Each row was made from one small tree. Brackets hold a mark, then the marks that hang from it, in the order of their numbers. Every link used is in the known rows. Write each row's tree.
Known rows:
{Z746 {Z279 {Z106 {Z272 {Z500 Z563}}}}}: -1.13	-1.64	2.56	0.83	2.14	0.98	-0.40	1.59	2.83	-4.29	-5.17	-0.64	2.72	-1.19	-2.46	-0.89	1.60	0.77	2.67	-2.55	-3.21	-0.29	0.41	-1.06	-0.15	-2.58	-0.55	1.83	2.94
{Z534 Z279}: -0.76	-1.08	0.97	-0.05	1.34	-0.21	-0.70	0.10	2.13	-2.71	-1.81	-1.15	3.76	-1.39	-2.27	-0.25	-0.91	0.55	1.27	-1.48	-2.61	0.96	0.75	-1.14	1.37	-2.48	0.48	-0.20	-1.80
{Z746 Z272}: -0.55	-1.60	1.15	0.11	1.45	1.01	1.11	1.10	2.39	-1.78	-3.01	-0.59	1.46	-1.37	-3.46	-0.58	-0.94	1.19	1.41	-0.92	-1.82	0.33	-0.12	-1.14	-0.39	-0.47	-1.13	1.39	0.75
{Z500 Z563}: 0.28	-1.53	0.48	0.35	0.91	1.00	0.24	0.09	2.68	-0.49	-2.41	-0.96	1.76	0.10	-2.04	0.20	1.23	1.67	3.77	0.51	-2.75	1.09	-0.62	-1.27	0.47	-1.43	-0.47	2.21	0.37
{Z279 {Z106 Z272}}: -1.26	-0.43	2.05	0.13	1.79	1.83	-0.41	1.29	2.50	-2.03	-3.65	-0.17	2.91	-3.19	-2.80	-1.13	-0.31	1.68	1.64	-1.32	-2.31	-1.25	0.55	0.25	0.89	-3.14	0.02	2.47	0.25
{Z242 {Z77 {Z279 Z106}}}: -2.17	-1.40	0.91	0.41	0.11	0.07	1.13	0.58	2.84	-2.68	-0.45	-0.80	2.06	-1.56	-1.19	0.86	0.53	0.38	1.95	-1.50	-2.83	-0.77	-0.10	0.74	-0.76	-4.29	0.02	1.92	-0.64
{Z242 {Z77 {Z279 {Z106 {Z272 Z500}} Z746}}}: -2.21	-2.18	1.06	-0.70	0.97	-0.36	0.06	0.51	3.16	-3.95	-2.26	-1.30	2.10	-2.51	-1.21	-0.01	1.53	0.90	1.71	-1.28	-4.10	-1.45	0.25	0.28	-1.80	-4.47	0.39	1.78	0.57
{Z534 {Z272 Z77 Z242} {Z279 Z106} Z500}: -0.99	1.07	-0.45	-1.06	-1.47	4.45	-2.86	0.69	2.22	-3.75	-4.44	-2.35	5.75	-4.47	-1.17	-1.94	-0.57	-0.49	1.59	-0.02	-3.59	-0.51	-0.28	-4.64	1.53	-3.29	1.68	-3.05	-0.18
{Z242 {Z77 {Z279 Z746}}}: -1.84	-2.45	0.57	-0.65	0.61	-0.63	1.11	0.03	3.02	-2.99	-0.23	-1.50	1.84	-1.40	-1.34	1.13	0.75	0.58	1.50	-0.92	-3.70	-0.15	-0.05	0.35	-1.94	-4.05	-0.18	1.94	-1.52
{Z746 {Z272 Z77 {Z500 Z563} Z534} {Z279 Z106}}: -2.90	-1.56	2.08	0.37	0.38	-0.35	0.18	3.39	3.27	-4.95	-5.10	-0.75	0.59	-0.23	-2.52	-1.09	1.88	-0.03	3.38	-0.71	-3.11	0.17	-0.87	-3.62	-3.67	-1.77	-1.13	0.70	6.25
{Z106 {Z272 Z746} Z279}: -1.24	-1.64	2.99	-1.70	2.48	0.44	-0.62	0.47	3.62	-4.42	-2.56	-1.16	3.20	-1.88	-3.11	-1.06	1.24	2.01	1.88	-2.82	-4.07	0.17	0.34	-2.32	-2.29	-0.80	-0.10	2.52	1.94
{Z279 {Z746 {Z272 Z242 Z500}}}: -0.22	-2.43	1.57	-1.18	1.57	0.71	-0.48	1.27	2.65	-2.38	-4.18	-1.40	2.96	-2.56	-2.80	-1.24	0.55	1.53	0.59	0.30	-3.58	-0.47	-0.56	-1.97	-3.20	-2.11	-0.48	0.69	1.92
{Z77 {Z279 {Z106 {Z272 Z534}} Z746}}: -2.57	-1.41	1.69	-1.49	2.96	0.19	-0.53	0.46	3.12	-4.13	-3.08	0.04	1.99	-3.33	-3.13	-0.34	0.72	0.96	1.59	-2.06	-3.42	-0.65	1.26	1.10	-1.14	-4.81	-0.06	2.27	-1.34
{Z563 {Z500 {Z272 Z242 Z746}}}: 2.50	-1.62	0.32	-1.12	0.03	0.86	0.73	-0.30	2.72	-0.86	-3.44	-1.35	3.07	0.63	-1.22	-0.31	1.32	1.82	1.17	0.04	-2.42	-0.27	-0.75	-3.07	-1.74	-1.70	-0.09	2.14	4.02
{Z279 {Z106 {Z272 Z77}} Z746}: -2.46	-0.75	1.93	-1.56	1.64	1.36	-1.12	1.89	3.51	-2.73	-4.33	-1.27	3.36	-4.58	-2.36	-0.92	0.11	1.35	1.54	-0.13	-3.83	-1.73	1.12	0.10	-1.77	-4.54	0.20	2.61	0.05
{Z746 {Z272 Z77 Z242 Z534}}: -1.44	-0.92	1.79	-0.38	-0.66	0.03	0.24	2.70	2.81	-3.11	-1.69	-1.16	1.93	-1.80	-3.52	-0.96	-0.13	1.01	1.97	1.45	-2.15	0.30	-3.35	-5.10	-4.59	-1.83	-1.17	0.82	2.87
{Z77 {Z279 {Z746 {Z272 Z242}}}}: -1.00	-2.02	1.47	-1.08	2.52	0.44	0.11	0.12	3.31	-3.85	-3.15	-0.90	2.71	-2.80	-3.45	0.10	0.55	0.61	1.38	-1.80	-3.39	0.05	0.01	-0.40	-2.37	-3.30	-0.63	1.39	-1.02
{Z534 {Z500 {Z272 Z242 {Z746 Z279}} Z563}}: 2.33	-1.72	-0.14	-1.18	0.57	2.24	0.05	-0.39	3.04	-2.15	-5.16	-2.04	3.27	-0.67	-0.94	-0.87	2.20	0.67	2.58	-0.37	-4.26	1.42	-1.33	-4.79	-0.03	-1.33	0.34	-0.24	4.24
{Z77 {Z279 Z106 {Z746 {Z272 Z242 {Z534 Z500}}}}}: -2.10	-1.18	1.30	-1.48	2.10	1.34	-0.44	0.70	2.93	-3.57	-4.09	-0.16	2.30	-3.40	-2.79	-0.64	0.62	-0.01	1.08	-1.60	-3.51	-0.48	0.63	-0.29	-1.57	-4.42	0.17	0.87	-0.35
{Z534 {Z272 Z242 {Z746 {Z279 Z106}}} {Z500 Z563}}: 0.44	-0.78	-0.40	-1.53	-0.14	4.90	-1.08	0.30	3.20	-3.01	-5.43	-1.54	4.07	-1.82	-1.15	-1.22	2.02	0.56	2.80	-0.59	-4.29	0.19	-0.05	-4.85	0.33	-0.64	0.10	-0.58	2.92
{Z106 Z272}: -0.06	-1.57	1.75	0.15	1.84	0.88	0.06	0.48	2.09	-2.74	-2.62	-0.74	2.41	-2.09	-3.38	-0.87	-0.04	2.04	1.50	-0.70	-2.55	0.04	-0.54	-1.51	0.51	-1.55	-0.57	2.22	0.05
{Z500 {Z272 Z242 Z534} Z563}: 1.81	-1.05	-0.13	-0.89	0.23	0.12	-1.06	0.24	3.59	-1.80	-3.04	-1.60	1.26	-0.53	-2.42	-0.89	1.51	2.11	4.36	0.87	-2.40	1.59	-4.18	-4.67	-1.83	-2.46	0.02	0.35	3.36
{Z279 Z106 {Z746 {Z272 Z242 {Z500 Z563}}}}: -1.11	-1.20	1.61	-1.39	1.70	1.70	-1.47	1.81	3.77	-1.92	-6.29	-1.04	3.05	-3.46	-2.19	-1.56	1.17	1.38	2.33	-0.11	-3.76	-1.58	0.04	-0.99	-2.62	-3.21	0.39	1.14	2.75
{Z563 Z500}: 0.66	-1.77	0.76	0.64	0.27	1.08	1.31	-0.02	1.12	0.01	-1.98	-0.30	1.95	1.60	-1.52	0.22	0.52	1.35	0.70	0.18	-1.76	-0.03	0.88	-0.34	0.36	-1.88	-0.46	3.27	0.58
{Z279 {Z106 {Z272 Z500 Z534}} Z746}: -2.25	-1.70	1.79	-1.70	2.16	0.37	-1.27	1.62	2.45	-2.88	-4.20	-0.27	1.90	-3.27	-2.48	-1.78	0.86	1.96	0.78	-0.02	-3.68	-1.32	1.10	-0.15	-1.57	-4.07	0.19	1.73	1.45

Which tree is each row?
-0.28	-0.76	-1.27	-2.21	-0.67	3.18	-2.85	-0.50	2.56	-4.02	-3.70	-2.91	4.64	-3.70	-0.95	-1.41	-0.46	-0.04	0.86	-0.43	-4.44	0.11	-0.30	-4.25	0.95	-2.77	1.90	-2.87	-2.01 => {Z534 {Z272 {Z242 Z77}} {Z279 Z746} Z500}
-1.46	-1.69	2.56	-1.35	1.27	0.59	-1.65	1.33	3.94	-3.71	-3.88	-2.23	3.04	-1.86	-2.56	-1.17	1.88	1.11	2.93	-0.86	-4.57	0.36	-1.21	-2.82	-5.11	-2.41	0.24	1.18	2.67 => {Z106 {Z279 {Z746 {Z272 Z77 Z242 {Z500 Z563}}}}}
-0.77	-2.24	1.03	-1.62	-1.31	-0.23	0.54	1.57	3.32	-3.75	-1.38	-1.37	2.51	0.75	-0.41	-0.11	3.12	0.27	2.32	0.64	-4.70	1.04	-2.64	-6.96	-4.34	-1.70	-0.09	0.82	4.68 => {Z272 {Z242 Z77} {Z534 {Z500 Z563}} {Z746 Z279}}
0.91	-2.66	1.89	-0.92	0.01	0.21	0.52	0.97	2.03	-1.80	-1.77	-1.08	4.98	-0.95	-1.27	-0.98	2.57	2.16	0.40	1.44	-4.20	-0.44	-1.11	-4.48	-3.90	-1.34	-0.69	0.28	5.36 => {Z272 Z242 Z500 Z746}
-0.02	-1.90	1.32	-0.12	0.25	-0.02	-0.40	1.61	2.47	-2.63	-3.50	-0.62	1.13	-0.28	-3.07	-1.64	1.66	1.79	2.95	1.25	-2.61	0.62	-3.14	-5.17	-3.17	-0.54	-0.64	0.16	4.79 => {Z746 {Z272 Z242 {Z500 Z563} Z534}}
-1.20	-0.53	1.95	-1.47	0.78	1.80	-0.66	1.64	2.58	-2.61	-3.50	-0.03	3.45	-3.16	-2.18	-1.72	0.93	1.55	1.13	-0.05	-3.27	-1.08	-0.45	-3.20	-1.16	-2.80	0.30	1.52	2.64 => {Z279 {Z106 {Z272 Z242 {Z534 Z500} Z746}}}
1.00	-1.65	-0.38	-1.87	0.42	-0.86	0.47	-0.41	2.59	-1.82	-2.82	-0.89	1.41	1.60	-1.19	-0.31	0.76	1.38	1.21	-0.38	-2.28	0.71	0.63	-2.94	-0.61	-1.46	0.29	1.32	3.23 => {Z563 {Z500 {Z272 {Z534 Z279} Z746}}}
-0.40	-3.56	1.88	-0.48	1.34	-0.56	1.75	1.11	2.01	-3.25	-2.49	-0.81	3.36	0.59	-1.26	-0.26	2.40	1.17	0.16	-0.85	-4.24	0.47	1.51	-2.44	-2.59	-0.68	-1.47	0.68	5.14 => {Z272 Z500 {Z746 Z279}}
-1.76	-1.53	-0.02	-0.31	-0.79	0.10	0.83	0.47	1.68	-2.75	-0.86	-0.84	0.82	0.07	-1.45	0.23	2.24	-0.07	2.84	1.99	-3.76	1.88	-1.24	-3.68	-1.38	-3.15	-0.37	0.60	1.18 => {Z272 {Z77 Z279} {Z534 {Z500 Z563}}}
-2.09	-1.85	-0.18	-1.38	-0.21	-0.06	0.29	0.43	2.15	-2.91	-1.51	-1.21	0.87	-0.63	-1.35	0.17	2.32	-0.08	2.58	2.09	-4.53	1.69	-0.51	-3.10	-2.32	-3.79	-0.14	0.78	0.56 => {Z272 {Z77 {Z279 Z746}} {Z534 {Z500 Z563}}}
-0.34	-1.31	0.86	-1.56	0.50	0.23	1.01	1.48	4.04	-3.44	-3.57	-2.10	3.16	-1.80	-1.46	-0.14	0.79	0.70	1.85	-1.16	-3.44	0.12	0.01	-2.51	-2.80	-2.79	-0.86	0.67	4.72 => {Z500 {Z272 Z77 {Z746 {Z279 Z106}}}}
-1.85	-0.23	2.11	0.04	0.75	1.62	-0.37	1.93	2.73	-2.46	-3.33	-0.80	3.24	-3.47	-2.50	-0.97	0.00	1.36	1.98	-0.28	-2.70	-1.41	-0.01	-0.80	-0.48	-3.54	-0.13	2.33	1.07 => {Z279 {Z106 {Z272 Z77}}}
-1.41	-0.62	1.79	-1.12	0.63	-0.24	-1.96	1.07	3.49	-4.48	-3.67	-1.55	5.00	-3.13	-1.30	-1.32	0.67	0.94	1.86	-1.50	-3.92	-1.37	-0.01	-3.15	-0.77	-2.92	1.52	-0.32	2.24 => {Z534 {Z279 {Z106 {Z272 {Z242 Z77} Z500 Z746}}}}
-0.27	-1.15	-0.34	-1.75	0.50	1.21	-2.23	-0.23	3.53	-3.19	-5.64	-2.56	3.22	-2.15	-0.91	-0.95	0.75	-0.38	2.86	-0.43	-4.81	0.72	-0.32	-4.12	0.63	-1.92	2.26	-1.04	-0.08 => {Z534 {Z279 {Z746 {Z272 {Z242 Z77}}}} {Z500 Z563}}
-2.14	-1.48	1.42	-0.95	2.69	0.83	0.14	0.12	2.89	-2.66	-2.79	-0.23	2.85	-3.00	-2.40	0.33	0.55	0.50	1.16	-2.05	-3.38	-0.63	2.09	2.51	-0.74	-5.16	-0.18	2.02	-1.98 => {Z77 {Z279 Z106 Z746}}
-0.66	-1.27	0.67	-2.11	-2.14	0.44	0.19	1.78	2.80	-1.89	-1.11	-1.56	3.30	-0.51	-0.70	-0.63	2.98	0.94	2.50	3.92	-4.72	0.99	-2.73	-7.77	-4.89	-1.81	-0.21	0.51	4.90 => {Z272 Z77 Z242 {Z534 {Z500 Z563}} Z746}
-1.80	-1.14	2.57	0.41	0.58	1.19	-0.28	2.18	2.52	-4.82	-3.36	-0.72	2.88	-1.88	-2.15	-0.93	0.74	0.02	1.38	-2.19	-3.08	-0.48	-1.25	-2.72	-1.24	-3.76	-0.13	1.35	1.91 => {Z746 {Z279 {Z106 {Z272 {Z242 Z77} {Z534 Z500}}}}}
-1.38	-0.57	1.05	-1.46	-0.75	2.85	-0.45	2.07	3.82	-4.27	-2.85	-1.99	4.85	-2.91	-2.12	-0.60	0.81	0.93	1.96	-0.31	-3.53	-0.79	-0.68	-4.42	-3.73	-1.94	-1.17	0.08	2.98 => {Z534 {Z272 Z77 Z242 {Z746 {Z279 Z106}}}}
-2.59	-1.09	1.96	-1.77	0.41	0.58	-1.05	3.02	3.19	-2.80	-4.41	-0.99	2.67	-3.59	-2.31	-1.67	0.77	1.02	1.19	1.15	-3.57	-1.51	-0.60	-2.27	-4.90	-4.13	-0.06	0.72	3.37 => {Z279 Z106 {Z746 {Z272 Z77 Z242 Z500 Z534}}}
1.17	-1.50	-0.25	-0.05	-0.40	2.99	-1.39	0.14	2.09	-2.22	-3.25	-1.60	3.23	-1.41	-2.22	-1.44	1.60	2.32	2.92	1.16	-3.03	0.16	-2.06	-4.11	-0.69	-0.90	-0.53	-0.85	2.46 => {Z534 {Z272 Z242 {Z500 Z563}}}
0.67	-1.00	-1.00	-0.33	-1.73	4.50	-0.56	0.02	1.33	-2.02	-2.11	-1.96	3.40	-2.34	-1.21	-1.19	0.07	0.85	0.91	0.76	-3.11	0.04	-1.84	-4.14	0.90	-1.64	0.29	-1.14	-0.03 => {Z534 {Z272 {Z242 Z77}} Z500}
-1.08	-1.39	1.68	-1.42	-0.31	0.14	0.69	1.02	4.00	-3.01	-0.77	-1.26	4.63	-2.17	-1.01	0.41	1.84	1.05	1.73	-0.59	-3.97	-1.27	-1.26	-2.83	-4.14	-3.34	-0.06	1.70	2.40 => {Z272 {Z242 {Z77 {Z279 Z106}}} Z746}
1.07	-0.89	-1.52	-0.50	-1.77	4.49	-1.16	-0.35	2.25	-1.75	-3.24	-2.21	2.73	-1.62	-0.88	-1.06	1.29	1.05	3.19	1.28	-3.60	0.46	-2.36	-4.93	1.11	-1.07	0.61	-0.81	0.74 => {Z534 {Z272 {Z242 Z77}} {Z500 Z563}}
-1.89	-1.43	3.18	-2.19	0.52	-0.75	-1.29	1.46	4.14	-5.50	-0.74	-1.49	2.86	-1.69	-2.73	-1.27	1.91	2.09	2.32	-1.54	-4.14	-0.07	-2.88	-5.46	-5.66	-1.89	0.29	2.08	3.31 => {Z106 {Z272 {Z242 Z77} Z534 Z746} Z279}
-1.58	-1.69	0.76	-1.34	0.88	0.14	-0.49	0.41	2.60	-4.37	-3.11	-1.28	1.08	-1.91	-2.49	-0.66	2.03	0.87	2.87	1.05	-4.43	0.92	-0.97	-3.79	-1.42	-2.79	-0.02	1.43	0.95 => {Z106 {Z272 {Z77 {Z279 Z746}} {Z534 {Z500 Z563}}}}
-0.12	-2.74	1.70	-1.52	-0.40	-1.14	0.43	1.56	1.73	-2.31	-0.48	-0.36	3.35	-0.02	-1.60	-1.23	2.71	2.35	0.34	2.32	-3.85	0.28	-1.94	-5.65	-5.15	-1.54	-0.93	0.03	5.86 => {Z272 Z242 Z500 Z534 Z746}
1.80	-1.79	0.12	-1.21	-0.32	0.06	1.04	-0.66	3.31	-2.10	-2.70	-1.65	2.67	0.74	-0.69	0.30	1.91	1.33	1.69	-0.60	-2.85	-0.48	-1.12	-2.98	-2.33	-2.41	0.09	2.17	3.75 => {Z563 {Z500 {Z272 {Z242 {Z77 Z279}} Z746}}}
-2.01	-1.31	3.09	-1.75	1.28	0.18	-0.54	1.24	3.93	-4.86	-2.20	-1.95	3.54	-2.20	-2.72	-0.90	1.59	1.60	2.35	-1.49	-4.53	0.04	-0.29	-3.54	-4.00	-1.32	-0.18	2.48	2.92 => {Z106 {Z272 Z77 Z746} Z279}
